Known rows, with every step that occurs:
kedip > difur: [ -4  -2  -8   3   6   1   1   3 -13   1   6   3   6   2  -7 -12   3   0
   0   8   2   2  -5   0  -4]
kedip > mozef > guki > zeto > mabiv > desal > difur: [ -1 -10  -8  -7   3  12 -10  15   0 -10  18 -19  30 -22  -8 -20  17  -7
 -13   3 -11   4 -13  -3   7]
difur > kedip > mozef > guki: [  2   5   4   4  -2   5  -5  -6  -6  -8   4  -8   3  -2 -11 -19  22   9
  -1   9 -17   5  -2  -4   9]
mozef > guki > zeto > mabiv > visan > desal: [ -2  -2   6 -10   2   8 -22  12  10  -3   5   7  28 -11  -9  -7  12  -1
 -15 -10 -15  22  -7  -8  10]
guki > zeto: [ -2   5  -2   0  -3  -1  -6   3  -3   1  -7  -3  14 -16 -15  -2   1  -3
   0  -5  -5   2  -1   5   2]
desal > zeto > mabiv > visan: [  6  11  12 -11  -3   9 -18  10   3  -6   3  -5  15  -1   1   0  17   0
 -13   4   4  -3  -3  -9 -11]
mozef > guki > mabiv > desal: [  4 -11   5   4   1  -1  -5   4  13  -7   9 -10  21  -5  -1  -4  -2   2
  -6  -8 -12  -2  -1 -15   5]
zeto > mabiv > visan > desal > difur > kedip > mozef: [  0   6   4 -10  25  14 -19  23   0 -12  12  -9  17   3  -5 -20  38  12
  -2   5  -2  -1  -7  -1   5]
doki > desal > mabiv: [  6  -8  10  -2   3   4   6   0  12   1   0 -14   4   8  -1   0  10   1
   4 -11   2  -7   3  -4  -2]
doki > mada: [  1   5  -2   5   4   0   1  -5  -7   0   3  -1   1   9   4   2   3   2
  -4 -11  -2  -4   2   1  -2]
guki > zeto > mabiv > visan: [  0  13   6  -9  -4   2 -18  11   5   2   1   3  27  -7  -8  -3   8   1
  -9  -3   0   7  -6  -2  -8]
doki > desal > difur > kedip > mozef > guki > mabiv: [  5  -4   2   5  13  12   0   1   3 -18   4 -26   8   0 -18 -18  33  10
   5  -4 -20 -10   1 -13   5]
kedip > mozef > guki > zeto > mabiv > desal: [  4  -7   0  -8  -7   4 -12   7  -1  -4  16  -4  29 -19 -11 -26   9  -6
 -11  -3 -14  11  -9  -4   9]
mabiv > guki > zeto: [ -2   5   3  11  -2  -2  -8   3  10   6  -3  -6  27 -22  -5  -7   2  -6
 -10   3  -8   4   1   7  -3]
difur > kedip > mozef: [  3   9   4   3   4   3  -6  -1  -9  -5   0  -6   2   1 -11 -20  22   9
   7   6  -4  -4   1   5   5]
mabiv > visan: [  0  13   3   7   1   2  -4   5   0  -1   2   3  14   2   3   3   5   3
  -6   4   1   1  -2  -1 -10]
difur > kedip: [  4   6   4  -1   8   1 -10   0   3  -3  -3  -6   0   2  -1  -5  14  12
   6   2  -1  -4   3  -1   0]
mozef > guki > zeto > mabiv: [ -2  -3   1 -13 -12   4 -12   1   9  -1   3  -3  11 -12  -8  -8   4  -2
 -11  -4 -14  15  -8  -8   6]
desal > difur > kedip > mozef > guki: [ -5   3  -4   5   9  12  -1   2  -6 -14   6 -22   5  -5  -8 -15  30   8
  -4  16 -15  -1  -7  -2   5]
mozef > guki > mabiv > visan > desal: [ -1  -2   9   4   7   3 -11   9  10  -8   2   1  24   1 -10   1  10   5
 -11 -10 -16  10  -1 -12   8]
visan > desal > mabiv > zeto: [  0  -6  18  -1  15   1  -9   8  13   0   1 -13  22  -4  -1  -5  16   2
  -7 -10   6  -4  -3   9  15]

Rows:
[  2  -1   9 -13  11   5 -16  15   9  -1   8  11  12   6   4  -3  10   3
  -6  -8   1  11  -3  -6   3]
zeto > mabiv > visan > desal
[  0 -11  -3   6   7   6   0  11   0 -16  15 -24  26  -9  -9 -14  14  -3
  -7   5 -12  -9  -7  -7   6]
kedip > mozef > guki > mabiv > desal > difur
[ -4  -4  14   2  10   1 -12  12  20   8  -1 -16  33 -16 -10  -6  12  -3
  -9  -4  -6   4   0  10  12]
visan > desal > mabiv > guki > zeto
[  2   0  11  -6   0  -1  -8   4  20   5   8  -1   8   0  15  -8   2  -1
 -11   8  -2   4  -3  -4  -4]
zeto > mabiv > guki
[  3 -12   0 -10  -4   4 -15   8  11  -3  12  -5  25 -17   0 -10   1  -4
 -12  -8 -12  11  -6 -10   6]
mozef > guki > zeto > mabiv > desal
[  3   4  15   6   3  -6 -11  -1  10  -2  -4  -9  21  -8  -6  -5   6   3
  -5  -9   2 -13   0   3   4]
guki > mabiv > zeto
[ -1   2  17   5   1  -1  -1   4  23   6   2 -18  18   2  10  -1   8   1
 -10  12   1  -3  -2   4  -4]
desal > mabiv > guki
[  3   4   7   1  11   7 -15  13  -5  -7   0  -3  19 -11  -7   2  18   0
  -8  -6  -1  -2   3  -2   4]
mabiv > visan > desal > zeto
[  3  -8  -1  -9  14  12 -13  12   5 -15  21 -21  16  -4   6 -24  30   7
  -5  10  -9  -2 -10 -10   5]
zeto > mabiv > desal > difur > kedip > mozef > guki
[ -2  -3  10   6  21   8 -14   8   4 -20   3 -25  26 -15 -18 -23  39  11
  -7  -3 -16  -8  -6   1  22]
visan > desal > difur > kedip > mozef > guki > mabiv > zeto
[ -1   9  10   8  -5   1  -6   1  11  -6  -1  -4  23   3  -6   3   7   5
 -12   0 -14   5  -3 -13  -6]
mozef > guki > mabiv > visan
[  7  -1   4  -9   0   7 -21   8   2  -8  15 -10  27 -17 -11 -30  23   4
  -5  -1 -15   6  -5  -6  10]
difur > kedip > mozef > guki > zeto > mabiv > desal
[ -3   5   3   3   8   8  -6   4   1 -17   2 -28  12   0 -18 -16  30  11
   0  10 -16  -8  -5  -5   7]
desal > difur > kedip > mozef > guki > mabiv
[  7  -6  18   6   7   3   2  -2  15   0   1 -16  19  -3   2  -4  16   1
  -4 -14   4 -12  -1   3   1]
doki > desal > mabiv > zeto
[  0   3   6 -12   8   5 -22  18   6   1   2   9  26  -8 -10  -5  11   0
  -8 -12  -2  13  -4  -2   6]
guki > zeto > mabiv > visan > desal
[  6  -7   0 -13   2   1 -18  13   9   1  11  -2  25 -14  -1 -10   1  -3
  -4 -12   1   1  -3  -2   2]
guki > zeto > mabiv > desal
[  7  10  17   4   9  10 -23  10  -3 -18   0 -15  30  -8 -28 -18  40  11
  -6  -1 -19  -3   4 -10  13]
difur > kedip > mozef > guki > mabiv > visan > desal > zeto
[  2  -7   0   3  20   6 -12  11  16 -18   9 -31  24  -5   2  -4  22  12
  -2   2 -10 -12  -3 -14   1]
mozef > guki > mabiv > desal > difur > kedip
[  2   6   7 -10  -7   8 -18   0  -2  -5   3  -8  13 -11 -20 -27  25   8
  -4   3 -18  11  -7  -4  10]
difur > kedip > mozef > guki > zeto > mabiv
[ -6   9  -4   9  18  13 -16  17  -8 -15   3 -17  35 -19 -24 -18  39   7
  -8   4 -20   9  -7   3  11]
mabiv > visan > desal > difur > kedip > mozef > guki > zeto
[  5 -11   9 -23   7  10 -17  12   4  -8   3  -3   0  -7  -5  -5  15  -2
  -5 -11   2   2   1  -7  14]
visan > desal > zeto > mabiv
